Known rows, with every way that one mark hangs from another
j_927{j_6{j_169{j_121}} j_276}: [-17.6 -30.6 -42.0 -35.7  26.4   9.6 -31.7   5.5  -0.9  29.8  10.5  -8.2
 -23.2  -2.2   7.1 -23.3  18.6 -13.1   0.4  16.0 -43.0  57.2 -28.5]
j_207{j_131{j_270{j_121{j_169{j_6}}}}}: [-27.4 -22.7  12.2  15.2  -9.4   2.8 -82.2 -20.1  -6.8  -3.7 -13.7  19.6
 -26.7 -12.5 -28.8   0.9  19.8  13.0  10.5  -4.2 -36.7  35.2 -14.8]
j_253{j_207}: [-12.8 -32.0  -9.7  12.0   0.9  22.1 -36.2 -13.7  12.8  13.2   3.4  -7.7
  -9.1   6.3   1.1  13.2   3.1  11.4   3.8  -1.4 -38.9  45.0 -26.4]
j_169{j_121 j_927{j_6 j_276}}: [-21.8 -30.9 -18.4 -20.6  10.3  10.9 -26.9   8.7  15.4  29.5  11.0   0.2
 -19.2  14.8  34.2 -28.5  21.5 -21.5 -28.6  15.2 -43.1  27.8 -26.0]
j_927{j_6{j_169{j_121{j_270}}} j_276}: [-21.1 -23.0 -40.5 -45.8  28.3   3.1 -32.6   4.3   0.2  17.8  15.7  -5.0
 -23.8   0.1  -0.2 -28.3  17.5 -20.1   0.4  13.8 -42.9  55.4 -14.3]
j_975{j_253{j_207{j_131{j_270{j_121{j_169}}}}}}: [-36.0 -14.6   9.6  21.3  -2.3  13.4 -65.9 -13.0 -18.1   0.6 -25.9   1.0
 -18.5  11.5 -15.5  11.1  15.4  18.6  -4.5 -15.9 -46.1  45.9 -15.6]
j_121{j_169{j_6{j_927}} j_270}: [-24.7 -22.0   0.6 -15.9  18.9 -23.8 -43.5 -14.8   9.7  -6.3  19.4  27.1
  -8.1 -28.2 -18.5 -30.7  13.0   8.0  17.9  22.9 -32.6  40.3  11.5]
j_276{j_927{j_6{j_169{j_121{j_270{j_131}}}}}}: [-17.4 -12.3 -43.9 -35.4   7.6  -2.2 -33.5   3.7   7.1  11.4  17.9   4.5
 -18.0 -19.6  -7.8 -22.9   3.4  -6.2  24.0   9.7 -44.0  44.2 -10.2]
j_121{j_270}: [-27.2 -15.1 -11.0 -15.0  14.8  -2.4 -24.7 -15.8  17.8  -3.6   9.6   2.3
 -12.8  -9.7   1.8   3.6   1.3   2.2  18.4   2.5 -34.5  43.9   0.9]
j_121{j_169}: [-38.5 -22.7  13.1   2.7  16.5  -4.9 -38.1 -21.8  15.9   1.2  -1.9   8.1
 -14.9 -13.2  12.7  -8.2   2.6  19.1  15.2   8.9 -36.7  51.2 -11.2]
j_6{j_169{j_121 j_927}}: [-22.5 -18.2 -30.3  10.0  19.6   5.8 -28.4  -9.9   9.8   8.8  15.3  -0.1
  -4.5  -1.4   1.0   6.6  14.8 -10.1  23.2  12.1 -25.8  31.9 -34.8]
j_253{j_207{j_131{j_270}}}: [-16.3 -28.1   0.6  22.5  -8.8  26.1 -57.8 -17.5  -1.4  12.0  -7.8  -6.9
 -14.5  21.1 -18.6  21.3   5.8  12.9  -4.3 -20.3 -38.1  40.1 -31.3]
j_169{j_6 j_121{j_270} j_927}: [-18.2 -20.2  -1.9  -8.6  -1.9  -4.7 -37.6  -8.1  18.1  -3.0  32.3  17.2
  -3.0  -4.8   1.9  -4.0  21.2 -26.4 -17.8  19.6 -22.4   0.3  -7.0]
j_253{j_207{j_131{j_270{j_121{j_169}}}}}: [-29.4 -23.9  11.4  29.1 -10.3  17.0 -83.7 -20.8  -6.7  -2.8 -20.5   6.8
 -25.7  13.9 -26.4   2.1  10.6  18.1   3.7 -18.3 -47.2  42.4 -24.9]
j_6{j_169{j_121} j_927{j_276}}: [-20.0 -29.9 -71.3  -9.9  37.7  -7.2 -26.9   4.6  -1.2  27.2   2.4  -0.3
 -16.2 -17.5 -12.7 -25.9  17.8  -1.0  25.3  27.7 -39.0  66.7 -23.2]
j_169{j_121{j_270} j_927}: [-33.3 -12.7  -8.0  -3.9   9.6  -5.1 -28.4  -9.4  22.1  -4.5  16.3   8.5
  -7.7   6.2  17.2  -5.8  10.6 -18.4  -7.1   7.7 -32.5  14.8  -9.6]
j_270{j_131}: [-23.5 -21.0 -18.1   0.7  -4.7  13.1 -35.6  -9.8  12.8  16.8  -2.1  -6.4
 -22.5   3.0   3.4  16.3   1.0  13.1  13.3   3.3 -38.8  28.3 -19.0]
j_6{j_169{j_927}}: [-11.3 -19.7 -26.1  14.2  18.0  15.6 -20.5 -13.5  11.4  12.1  13.7  -3.8
  -4.5  -3.1  -5.7  15.2  12.4   0.2  45.3  10.1 -23.2  44.0 -30.3]
j_927{j_6{j_169} j_276}: [ -7.6 -31.8 -39.3 -31.6  24.5  18.5 -24.1   2.0   0.4  32.6   9.1 -11.1
 -22.9  -3.6   0.5 -15.7  16.2  -3.4  20.4  13.7 -40.7  68.4 -24.4]
j_131{j_270{j_121{j_169{j_927{j_6 j_276}}}}}: [-32.6 -25.7  -0.5  -0.3   4.1  11.5 -59.7 -11.3   1.3  15.3 -16.1  24.1
 -28.4   1.3  -7.3 -36.6  23.8   3.0  -1.1   1.8 -49.6  48.6 -15.5]
j_131{j_270{j_121}}: [-29.6 -23.3 -21.8  10.0   2.4   9.9 -52.1 -18.9   2.7   7.2 -20.0  18.0
 -19.2 -17.1 -18.0   2.2  11.9  14.3  19.5  -5.3 -43.0  51.7 -18.3]
j_975{j_253{j_207}}: [-19.2 -22.4  -9.9   4.8   8.3  19.1 -20.0  -5.7  -0.5  16.3  -2.7 -13.4
  -1.8   5.8   9.2  23.3   7.5  12.2  -5.1  -1.4 -38.2  47.8 -17.8]
j_927{j_6 j_276}: [-13.3 -35.5 -21.8 -33.1  14.5  16.0 -22.7   4.2  10.3  34.0   3.0  -8.0
 -25.4  -0.1  22.1 -21.4  13.1  -1.4  -4.8  11.4 -47.7  59.0 -16.7]
j_131{j_270{j_121{j_169}}}: [-41.9 -20.4   0.1  12.3   5.7   0.5 -63.6 -25.8   1.3  -1.8 -22.2  26.7
 -21.6 -17.8 -18.5 -12.8  11.2  19.5  16.7  -3.7 -44.8  53.6 -13.1]
j_169{j_6 j_121{j_270{j_131}} j_927}: [-19.3 -16.5  -6.3  -7.5 -14.8  -0.3 -46.9  -5.3  15.5   0.8  29.2  14.3
 -11.5   8.1  -4.7   1.8  20.6 -26.0 -21.9  17.7 -25.2 -16.6  -8.1]
j_6{j_169{j_121}}: [-26.5 -19.8 -36.2  -3.5  25.0   0.4 -33.2 -12.2   4.1   7.3   8.5  -2.3
  -8.9 -14.0  -4.3   8.3   9.1  -0.5  24.5  10.7 -30.3  47.0 -30.9]

Rows
[-17.4 -23.0 -14.2 -14.3 -15.0   4.9 -45.3   1.0  13.6  11.9  24.0   8.1
 -23.2  14.4  -4.8 -10.9  25.6 -33.8 -37.1  26.3 -27.1  -5.0  -3.7] : j_169{j_6 j_121{j_270{j_131}} j_927{j_276}}
[-27.8 -10.7 -10.4 -26.0   0.1   2.4 -38.8   3.3  13.8   7.6  19.6   7.2
 -17.4  23.2  17.4 -17.4  13.4 -22.2 -18.0   2.3 -43.7  -4.4 -14.8] : j_169{j_121{j_270{j_131}} j_927{j_6}}
[-18.8 -33.8  17.5   5.5   0.5   6.1 -40.3 -13.2  16.5  14.5  14.8  12.9
 -16.4  -4.4   4.4 -17.7  22.7  -4.2  -9.5  28.5 -25.0  34.1  -8.2] : j_121{j_169{j_6 j_927{j_276}}}
[-40.4  -5.1  18.1   3.0  -0.1  -2.8 -44.6 -19.2  18.0  -9.0   8.9  11.7
 -21.7  15.8  -0.1  -9.7   5.2   0.6   9.2   5.2 -35.0  13.8   2.2] : j_121{j_169{j_927} j_270{j_131}}
[-26.1 -25.9   3.4   5.4  -0.3  -3.7 -64.7 -16.9   8.0  -5.5  -3.3  22.7
 -23.3 -30.5 -10.7 -13.3  18.6  12.0  22.2  19.2 -38.1  40.2  -7.3] : j_270{j_121{j_169{j_6}}}
[-18.8 -19.3  -2.5  10.7   1.4  20.2 -33.7  -3.0  -6.4  12.9  -6.9 -21.7
 -10.0  16.1   7.7  31.0   9.0  12.9  -3.5  -9.9 -38.4  42.2 -20.1] : j_975{j_253{j_207{j_131}}}
[-19.3 -22.7 -33.1 -28.0  27.2   4.0 -33.4  -1.7   1.3  17.4  15.5  -0.8
 -10.2  -8.7   5.8 -10.3  12.6  -4.4  16.6   5.7 -40.1  44.1 -33.8] : j_927{j_6{j_169{j_121}}}
[-30.9 -25.6   4.5   8.4  -2.0   0.2 -71.0 -25.0  -0.5  -0.3 -11.1  32.9
 -17.9 -25.3 -29.7 -10.7  19.5  13.4   8.5   4.8 -37.2  43.2 -11.3] : j_131{j_270{j_121{j_169{j_6}}}}
[-28.0 -23.0  19.6  -4.3  13.9   3.1 -34.1 -10.8  16.7  10.2  10.2  11.3
 -11.1   3.7  24.1 -23.8  11.3   6.2   8.9   7.2 -39.8  34.2 -18.6] : j_121{j_169{j_927{j_6}}}
[-28.2 -25.1  -2.0  -2.1   6.2   7.8 -51.9  -2.9  10.7  10.2  -9.0  13.8
 -33.0  -1.4  13.7 -38.2  22.1   0.4  12.0  15.9 -51.2  45.4 -12.5] : j_270{j_121{j_169{j_927{j_6 j_276}}}}
[-39.3 -16.9   7.5  18.7  -1.1   2.8 -75.4 -20.8  -4.8  -4.7 -25.2  12.9
 -30.0  -4.6 -18.3  -1.0  11.6  18.9  18.9 -12.7 -44.3  46.3 -16.6] : j_207{j_131{j_270{j_121{j_169}}}}
[-32.6 -13.4  11.7 -24.4   1.8   4.1 -44.6  -4.6  12.4   8.0  11.0   6.9
 -32.7  26.2   7.2 -35.3  13.3 -10.0  -9.5  10.0 -45.4  22.7   2.6] : j_121{j_169{j_927{j_6 j_276}} j_270{j_131}}
[-33.2 -15.4 -20.1 -10.4  -3.7   4.3 -36.3   0.3  17.3  10.3   8.4  -0.7
 -28.7  25.2  10.2 -12.7  14.9 -25.5 -26.3  15.1 -37.2   9.9  -6.6] : j_169{j_121{j_270{j_131}} j_927{j_276}}
[-30.9 -17.9  15.7 -25.2  15.5  -0.8 -33.7  -7.6  16.2   4.5  14.6  10.4
 -23.2  12.2  15.1 -41.6  14.9 -11.1  -4.9  12.5 -42.1  40.7   4.1] : j_121{j_169{j_927{j_6 j_276}} j_270}
[-39.9 -14.9  -6.3  10.5  -7.3   2.4 -68.8 -14.2   6.7  -2.5 -19.9  11.9
 -37.7  -6.3  -7.2  -8.5   8.0  19.2  25.0   7.2 -50.5  30.9 -11.5] : j_270{j_121{j_169} j_131}
[-16.7 -31.2 -40.2 -29.3  14.9 -17.8 -36.9   4.4   7.2  13.3  19.1  16.2
 -14.0 -21.6 -11.4 -33.8  23.1 -16.3 -15.5  32.8 -35.3  34.7   3.6] : j_169{j_6{j_927{j_276}} j_121{j_270}}
[-17.8 -25.9  -8.4  27.5 -13.9  25.8 -73.4 -14.8  -5.6   5.3 -18.0  -0.9
 -23.4  14.3 -26.2  15.6  10.7  12.9   6.1 -19.6 -45.1  41.2 -29.0] : j_253{j_207{j_131{j_270{j_121}}}}
[-21.1 -24.5 -37.7   3.8  19.2  10.3 -26.9  -4.3   8.3  18.5  10.7  -5.8
 -15.0   4.5   1.9  -3.9  19.3 -16.3   9.9  20.4 -27.7  43.4 -29.4] : j_6{j_169{j_121 j_927{j_276}}}
[  0.2 -38.2  -9.1   2.5  -6.3  19.0 -25.5  -3.6  18.7  26.5  19.1   2.6
 -13.2  -2.5   3.9  -1.0  25.6 -13.8  -8.1  28.4 -22.1  29.2 -14.2] : j_169{j_6 j_927{j_276}}
[ -9.9 -25.9 -33.8   8.7  17.6  20.0 -18.7  -7.8  10.0  22.2   9.8  -9.6
 -15.6   2.6  -4.7   4.8  17.3  -6.4  31.5  18.1 -26.1  54.9 -26.7] : j_6{j_169{j_927{j_276}}}
[-23.9 -11.4 -34.2 -38.3  18.0   1.7 -42.0  -1.0  -1.5   8.8  18.6  -0.1
 -18.9   4.6  -7.5 -10.3  10.0 -10.9  13.3   2.3 -42.7  26.8 -21.4] : j_927{j_6{j_169{j_121{j_270{j_131}}}}}
[-24.0 -17.9 -71.4 -21.3  27.4  -9.9 -36.1   5.1  -4.1  17.2   5.9   0.3
 -24.8  -3.9 -27.2 -26.2  15.5  -9.2  20.9  23.2 -41.1  48.3  -9.9] : j_6{j_169{j_121{j_270{j_131}}} j_927{j_276}}
[-34.7  -9.0 -12.0  -2.7  -2.6  -0.3 -37.6  -6.6  18.9  -0.9  13.4   5.6
 -16.7  18.6   9.6  -1.0   8.9 -18.0 -11.8   5.9 -35.3  -2.5 -11.1] : j_169{j_121{j_270{j_131}} j_927}
[-27.1 -29.1  13.0 -10.8  13.3   7.6 -32.7  -5.6  15.6  20.7   6.4   6.0
 -21.7   9.8  25.0 -34.7  16.1  -1.0  -4.5  14.8 -42.4  44.1 -14.4] : j_121{j_169{j_927{j_6 j_276}}}
[-22.9 -19.3  -0.4  13.9  -1.3  23.2 -41.1  -9.3 -13.9  15.4 -13.0 -12.4
  -7.2  18.5  -7.8  31.0  10.6  13.7 -12.4 -18.7 -37.7  43.1 -22.2] : j_975{j_253{j_207{j_131{j_270}}}}
[-29.7 -20.3  -6.3  -1.5  -9.6  13.5 -63.3   0.7   7.2  14.7 -12.7   9.7
 -44.1  13.8   4.8 -31.0  20.9   1.3   6.8  13.3 -55.0  25.0 -13.4] : j_270{j_121{j_169{j_927{j_6 j_276}}} j_131}
[-30.6 -11.5 -34.8 -15.0  27.3  -7.1 -34.0 -13.6   5.1  -5.4  15.5   1.8
  -9.9 -11.5 -12.2   2.8   7.7  -8.7  24.4   8.2 -29.9  43.8 -15.5] : j_6{j_169{j_121{j_270}}}
[-43.9  -7.9  12.2 -10.7   5.1  -8.4 -49.8 -20.9  12.5 -10.6   3.4   9.4
 -25.8   3.5  -5.6  -9.0  -0.9   9.7  10.4   3.5 -39.7  29.6   5.8] : j_121{j_169 j_270{j_131}}
[-23.8 -16.4  -9.2  18.9  -5.5  22.3 -55.8  -7.1 -17.4   8.5 -23.7  -6.8
 -16.1  11.9 -15.8  24.7  16.0  14.0  -1.9 -18.2 -45.0  44.2 -20.2] : j_975{j_253{j_207{j_131{j_270{j_121}}}}}
[-24.5 -22.9 -10.6 -21.0   3.6 -14.0 -53.0  -6.8   4.8   6.9  11.8  18.6
 -27.1  -9.1 -25.7 -34.1  15.9   2.2   0.9  27.8 -38.2  31.8  14.1] : j_121{j_169{j_6{j_927{j_276}}} j_270{j_131}}
[-22.3 -24.9  -2.7  13.3 -21.3  11.4 -70.4  -5.9   7.9   9.2  -5.7  15.5
 -38.9   1.7 -13.7 -16.8  27.0  -1.6   3.4  25.7 -39.6  15.1  -8.6] : j_270{j_121{j_169{j_6 j_927{j_276}}} j_131}
[-38.2 -10.1  22.2   1.8  13.8  -8.2 -34.8 -22.3  22.0 -13.5  12.5  14.8
 -12.0   1.8   7.5 -15.8   6.2  -0.1  13.6   7.4 -32.1  31.9   3.0] : j_121{j_169{j_927} j_270}
[-12.3 -41.0 -42.6 -16.1  13.2  -9.2 -36.0   6.7   7.0  28.2  12.6  12.5
 -12.7 -23.9  -2.8 -27.3  24.6  -7.8 -16.2  35.2 -35.4  38.0 -12.9] : j_169{j_6{j_927{j_276}} j_121}
